Each row comes from the steps of one path. Every step used is in the known rows, and no mark comes twice. Write the path behind each row, first mark first.
Known rows
V D: [-25.4 -16.0 -16.1  -8.7  -2.0  14.1  -0.1 -14.9 -20.1  18.9  23.7  -6.3
 -12.8  25.2   3.2  -4.8   7.4  19.9   8.1  -0.4 -32.0  24.2]
H X D L U: [-14.3  -2.2   6.3 -18.7  56.2 -28.6  15.5   6.3   3.7   5.1 -44.4  15.9
  23.6  16.6  -6.5   2.5   5.9 -32.2   6.1 -51.6  28.0  35.4]
X D L H V U: [  0.2  23.7 -29.7 -23.8  24.7  56.9 -20.0 -31.4 -14.3  11.9  -9.4 -30.2
  39.9  27.7  -2.0  -9.7  14.1 -33.7  30.0  -8.5  42.1  -0.9]
U V D X: [-41.3  -7.6 -37.7 -22.3  20.6   3.5   5.6  25.4 -29.9  21.1  22.1  -8.9
 -20.6  29.4  25.6   3.8 -12.9  -4.4  -7.5 -27.2  -7.3   4.1]
V H L U X D: [-23.6  16.3 -13.1  -9.0  83.7 -19.3  -0.7 -14.4  -4.3   2.6  -4.2  10.8
  13.6 -14.3 -25.3  38.0  10.6 -26.2  34.3 -20.3  28.5  46.2]
U V H X D L: [-49.6   9.4 -54.3 -10.6  34.7  -1.7   9.2  48.0  21.9  33.7   0.7   2.1
  26.2   3.1 -46.2   5.1  -6.8 -25.4 -10.3 -35.0  39.9  50.7]
X D V H L U: [-24.8  22.6  -1.5 -12.9  56.7  -3.2  -7.4   1.1  -2.3  18.6 -14.9  34.4
   8.0 -10.2 -22.1  17.2  19.0 -23.4  38.3 -21.9   9.3  34.5]
L D V: [  0.5  29.0 -44.0 -12.6 -13.4  20.8  10.4   7.5 -34.8  -8.5  21.2  15.4
 -17.6 -33.8  12.9  -0.2  33.3 -33.8   3.4  18.0  -8.4  -5.3]
X D: [ -4.6  14.3 -18.7  13.3  14.9  -8.6   2.1 -12.4  15.0  23.1  37.8   4.8
  -1.2  -0.7 -25.6  12.0  -5.9  -0.3   3.8  -1.1  12.7  24.4]
L H: [-11.1  -0.8 -13.2   6.1   1.6  10.6  -4.1 -24.1   1.0  29.6  -1.2 -22.1
  16.8  -4.7  -8.5 -14.4   8.8 -11.8  -1.0  16.9   3.5 -28.2]
H V U X D: [  9.1  34.6 -28.5 -27.2  47.2  11.4  -1.3 -31.5 -23.5  -9.9   9.6 -19.1
  15.1   5.4  -1.0  32.0  10.8 -22.9  32.4  -5.4  44.3  27.6]
V H L D X: [-31.4   5.5  -4.6   3.3  55.6  41.8 -17.3  42.5   3.1 -25.4  15.7  20.1
 -25.5   2.1   6.5   3.5   6.6 -42.9   5.3 -11.8  10.9   5.7]
V H X: [-20.7  22.2   7.1 -27.3   6.1   8.9  12.1  41.3  -4.6  15.6 -13.2  14.8
 -26.4  12.1 -27.2   7.9   2.5   3.3   2.4   3.7  30.9  11.0]
U V D L H: [-56.4 -26.1 -59.8  -2.9  13.4  18.3  -3.0  -5.1  -5.0  47.6  -2.3 -36.1
  46.1   5.7 -11.7 -24.2   9.1 -25.2  -9.8 -13.9  -6.5   7.0]
X D L H: [-29.2  -2.8 -47.8  12.5  28.8   5.9  -8.6 -13.6  27.7  42.7  11.8 -20.4
  44.8  -3.3 -38.8 -23.6   1.8 -32.6  -4.9  -5.7  24.4   3.8]
V U: [ 24.8  10.5   9.6 -20.5  -4.3  10.0 -18.8  -3.3 -33.6  -3.4  -3.0  -6.5
  22.3  39.2  22.7  -6.8  11.7 -14.3  11.8  -2.9  27.5 -17.1]
X D V H: [-23.6  47.8 -66.8  -9.8   9.3   6.9 -10.1  25.2 -20.6  52.4  44.8  33.5
 -16.1 -26.1 -51.4   6.0   3.0  -7.5  23.4  20.1  16.6   2.3]
U V: [-27.9  -7.3 -25.8  -0.7  -7.5  -5.7  14.4  19.5 -18.4  14.8  -9.1 -18.1
  18.0 -14.4  15.1  20.0  -2.9  -7.7 -15.1 -19.0  -4.5   5.6]
D L H: [-25.4 -10.7 -35.8   4.9  18.7  10.7 -11.9  -5.7  17.9  27.7 -14.1 -24.1
  44.2  -3.8 -21.8 -31.2   5.1 -33.2  -6.2  -3.5  15.5 -10.9]
L U V H X: [-37.1  11.4   5.5 -32.9  19.2  -4.4  22.9  44.9 -29.2  22.8 -39.0  12.2
 -12.2   6.2  -5.6  23.5   7.9  -6.4  -1.0 -21.0  26.9  14.0]
U X D V H L: [-32.1  41.9 -50.1 -15.9  49.7  14.9 -14.3  16.1  18.3  11.7  21.4  15.0
   8.9 -27.1 -47.9  21.9  16.2 -21.0  37.1   4.8  22.5  51.6]
L D V H: [-28.3  32.4 -52.8  -8.4   6.0  32.6 -11.8  34.2 -45.3  19.2  25.7  32.2
 -25.3 -35.2 -21.3   1.9  24.3 -26.7  16.6  28.2  -0.9 -13.9]
H V D X: [-29.6   8.2 -26.8 -31.9  32.0  42.8  -1.1   1.1 -18.0  -2.5  14.8  -5.3
 -40.3  31.6  18.1  -2.5 -11.6   2.5  17.6 -18.0  -6.3  10.5]
D X: [ -3.9  10.7  -8.4 -15.1  26.1  -3.9  -3.5  25.4  -3.3  -6.5   8.4   8.0
 -20.9  20.1  12.9  -5.8 -19.2 -13.8  -5.1 -17.1  21.3 -18.9]
X D L: [-21.9   0.5 -44.6   8.3  34.3  -5.7  -5.0  12.8  33.7  16.1  13.5   2.1
  36.2   3.1 -37.3  -9.9  -8.0 -26.2  -3.3 -27.1  21.8  38.0]

Which path is each row?
[ 16.5  25.5 -13.6 -52.1  43.1  24.8  -5.8 -25.6 -50.6 -40.6 -33.8 -29.0
  18.8   7.6  31.7  24.5  19.7 -27.4  36.0  -6.7  37.7   2.7] | H V U X
[-23.9  14.8   7.4 -18.9  49.0   1.5  -9.5   5.7  -9.3   7.2 -33.6  31.8
   8.3  -9.0  -9.2  10.5  20.3 -22.8  37.6 -20.4   4.0  23.7] | D V H L U
[-36.9  23.4 -11.0 -14.2  32.1 -15.3  23.2  22.7 -10.9  41.9   0.6  16.5
  -9.7   3.8 -29.9  33.3   1.0  -7.4   3.9 -22.1  34.1  34.5] | L U V H X D
[-30.5  19.4 -55.5 -17.3  54.9  50.2   0.1 -36.9  10.5   4.1 -21.0 -38.2
  25.7 -21.7 -20.3   4.5   7.6 -33.4  27.2  -7.3  25.9  22.9] | U X D L H V
[ -3.2  59.2 -58.2 -31.9 -12.4  -8.3  24.8  -4.7   1.3  43.4  33.6   3.1
 -10.8 -11.8 -30.7   3.0  14.9 -11.6   6.0  13.7  33.3  13.4] | L H X D V
[-20.3  37.8 -55.9 -18.6  -0.4  13.1 -13.3  31.0 -31.5  38.3  21.7  29.7
 -16.8 -23.7 -34.7  -1.5   6.4  -6.8  19.5  23.1   8.5 -14.0] | D V H
[ 19.8  24.1   1.7 -32.5   7.0  52.9 -14.5 -21.5 -32.9 -17.3 -18.0 -17.7
  11.8  30.8  25.4   2.1  12.9 -11.4  33.2  -4.8  26.5  -7.7] | H V U
[-11.1  17.4 -52.7 -26.3  61.6  17.2  -9.7  -6.1  -1.2 -12.1  -9.8 -17.1
  45.7   4.8 -17.1   5.0   4.9 -44.3  22.3 -30.4  47.7  41.2] | H V U X D L
[-38.7 -25.0 -41.3  -9.3  20.5  13.2  -7.5  10.9   4.9  12.6   3.8  -7.3
  25.6  22.4 -16.0 -23.7   0.8 -11.0   1.7 -26.7 -13.8  39.4] | V D L
[-45.3 -29.6 -16.1 -15.8  12.6  -1.4  15.5  -8.4 -51.6  28.3 -10.9 -10.1
   5.0  15.5  30.4  15.7  13.0   5.2   4.1 -31.4 -36.2  24.6] | L U V D
[-27.1   1.6 -55.5  -0.6  47.2  -3.7  -5.8 -17.3  15.2  28.4  -0.6 -29.0
  50.4 -12.2 -31.8 -13.1   7.7 -42.3   0.8  -4.1  33.0   8.2] | U X D L H
[-30.6  -3.0 -23.3 -20.3   6.8  59.3   4.1 -31.7 -20.1   5.3   7.9 -16.6
 -24.1  13.2   5.4   4.1   6.2  20.6  28.6  -2.5 -32.9  35.9] | H V D
[ -3.7  18.6 -31.3  -4.9  44.6 -23.7   9.6 -20.5  -3.4   1.8  19.3  -8.3
   8.2 -14.1 -16.2  30.3   2.2 -16.0   9.7  -2.1  27.8  29.9] | U X D
[  1.5  53.5 -73.4 -30.1  14.8 -21.6  12.9  -9.8 -19.7  15.6  31.1   7.0
  -1.5 -31.9 -18.0  18.9  13.5 -19.9  18.5  10.1  27.4  18.5] | U X D V
[-35.3   7.2 -34.3 -28.8  32.8  48.3  -4.2 -11.9 -17.4  12.5  14.3 -16.2
 -31.0  27.6  13.0 -10.6  -5.9  -3.5  17.8  -9.3  -4.1  -3.7] | L H V D X
[-33.3 -21.3  -4.9 -27.4  54.9  17.1   3.5 -17.8 -26.2  -2.6 -51.8   2.3
  18.2  17.0  15.0  -7.2  11.2 -21.5  27.6 -47.5 -14.5  32.5] | H V D L U
[ 12.7  25.3 -25.0 -18.7  43.1 -16.1  -2.2 -21.7 -24.2   1.3  19.4 -10.8
  22.5  12.4  -2.0  26.1  10.2 -23.2  20.5  -4.5  44.1  18.6] | V U X D
[-38.9  16.9 -11.3 -25.5   1.6   7.0  20.1  51.8 -15.6  25.7 -17.5   2.9
 -16.0   2.9 -17.1  20.2   3.0   0.6  -7.3  -8.3  27.9  16.5] | U V H X
[-39.8 -16.3 -28.7  -3.9  41.6 -26.7  15.7  14.7 -18.2  22.9 -34.4  -5.3
  44.0  -7.6   9.4  20.5   1.6 -35.6  -6.8 -55.4   6.3  26.4] | X D L U V
[ 21.5  13.4  -8.8 -40.9  34.8  -9.9  -6.8 -12.4 -50.6 -29.7 -24.1 -19.4
  27.4  15.9  29.4  15.2  20.0 -29.2  18.6  -4.2  41.1  -7.1] | V U X
[-22.9  -2.7 -20.9 -20.9  25.3   7.3  -3.5  14.4 -18.3   8.6  26.9   4.6
 -30.9  38.8  16.2  -9.4 -12.2   1.8   2.7 -18.1  -4.1   0.4] | V D X
[-20.7   5.9  -8.9 -26.3   8.7   7.2  17.2  13.4  22.8  16.7 -30.0 -19.4
  17.9  16.5 -19.8 -18.8   9.8 -20.5 -14.2  -9.2  40.0   9.9] | D L H X
[-58.3  -3.5 -40.5  -0.8  49.6  -5.0  -7.7  39.3 -30.7  48.6 -14.9  16.3
  26.2 -15.5 -26.0  17.3  -3.1 -26.6   8.3 -31.7  14.0  13.5] | X D L U V H
[-12.4  26.9 -12.3  -4.7   9.1  -5.6  21.8 -11.8  23.6  37.5  20.3  -8.8
  -4.4  10.7 -32.5   8.1   3.9  -4.5  -3.9   2.6  38.4  21.5] | L H X D
[ -4.6  26.2  -4.0  -7.9   7.5 -10.2  24.0   3.1  23.0  18.9  22.8   4.5
 -15.0  12.8 -26.8  18.5  -0.9   4.3  -3.2  -6.9  33.8  40.0] | H X D
[-17.3  21.2 -14.8 -41.6  74.6 -19.1  -1.2  -5.7 -33.1 -19.9 -45.8   9.6
  16.8 -26.1   3.4  29.4  27.5 -37.2  40.2 -17.1  22.7  25.6] | D V H L U X
[ -6.2  -2.7  17.4 -30.8  76.8 -24.8   6.9 -20.2 -15.4 -41.9 -57.8  -5.4
  24.7 -11.4  20.3  32.2  24.3 -33.0  29.3 -27.4  16.7  32.8] | H L U X
[-22.0   3.3 -52.8  -8.0  57.9 -18.8  -1.6   6.5  17.7  -1.6   0.0  -7.9
  41.2  -6.7 -29.1   3.6  -2.3 -38.1   1.7 -28.2  35.0  44.8] | U X D L
[-35.6  13.1 -40.1  -8.7  38.8   0.4   1.6  39.1  31.2  26.0   6.5  13.0
  17.9   8.8 -54.9  -4.5  -8.8 -22.8  -2.0 -24.9  41.5  46.1] | V H X D L
[-20.7   9.8 -31.3  -9.3  29.2  -8.8  11.9  24.9  38.8  13.5   1.0   2.2
  23.9  13.2 -39.1  -5.7  -5.4 -22.6 -10.4 -31.2  39.5  50.8] | H X D L
[-38.8  -4.1 -32.2 -19.9   8.7  65.5  -0.6 -46.4 -18.5  24.7   8.0 -31.7
 -12.3  11.4   1.4  -4.8  14.3  12.0  28.2   9.5 -30.6  19.0] | L H V D
[-47.1   5.4 -10.5 -34.5  29.7  -4.6  20.4  54.9 -18.8  22.9 -48.5  10.8
   5.1   6.6 -15.0  13.6   5.4 -20.5  -2.6 -34.9  33.6  23.5] | D L U V H X
[-29.2   1.8  -0.2 -17.4  65.3 -20.2   5.0  18.6  -5.2  20.1 -37.7  24.7
  18.3  12.8 -23.6   2.4   4.1 -31.9  13.6 -44.9  30.9  30.9] | V H X D L U
[-14.7   6.5 -51.1  -8.9  46.7   3.0 -14.7 -20.4  -2.4  28.0  -2.7 -32.2
  62.3   8.5 -20.8 -14.8  11.0 -49.6   5.5  -6.9  47.7  -1.8] | V U X D L H
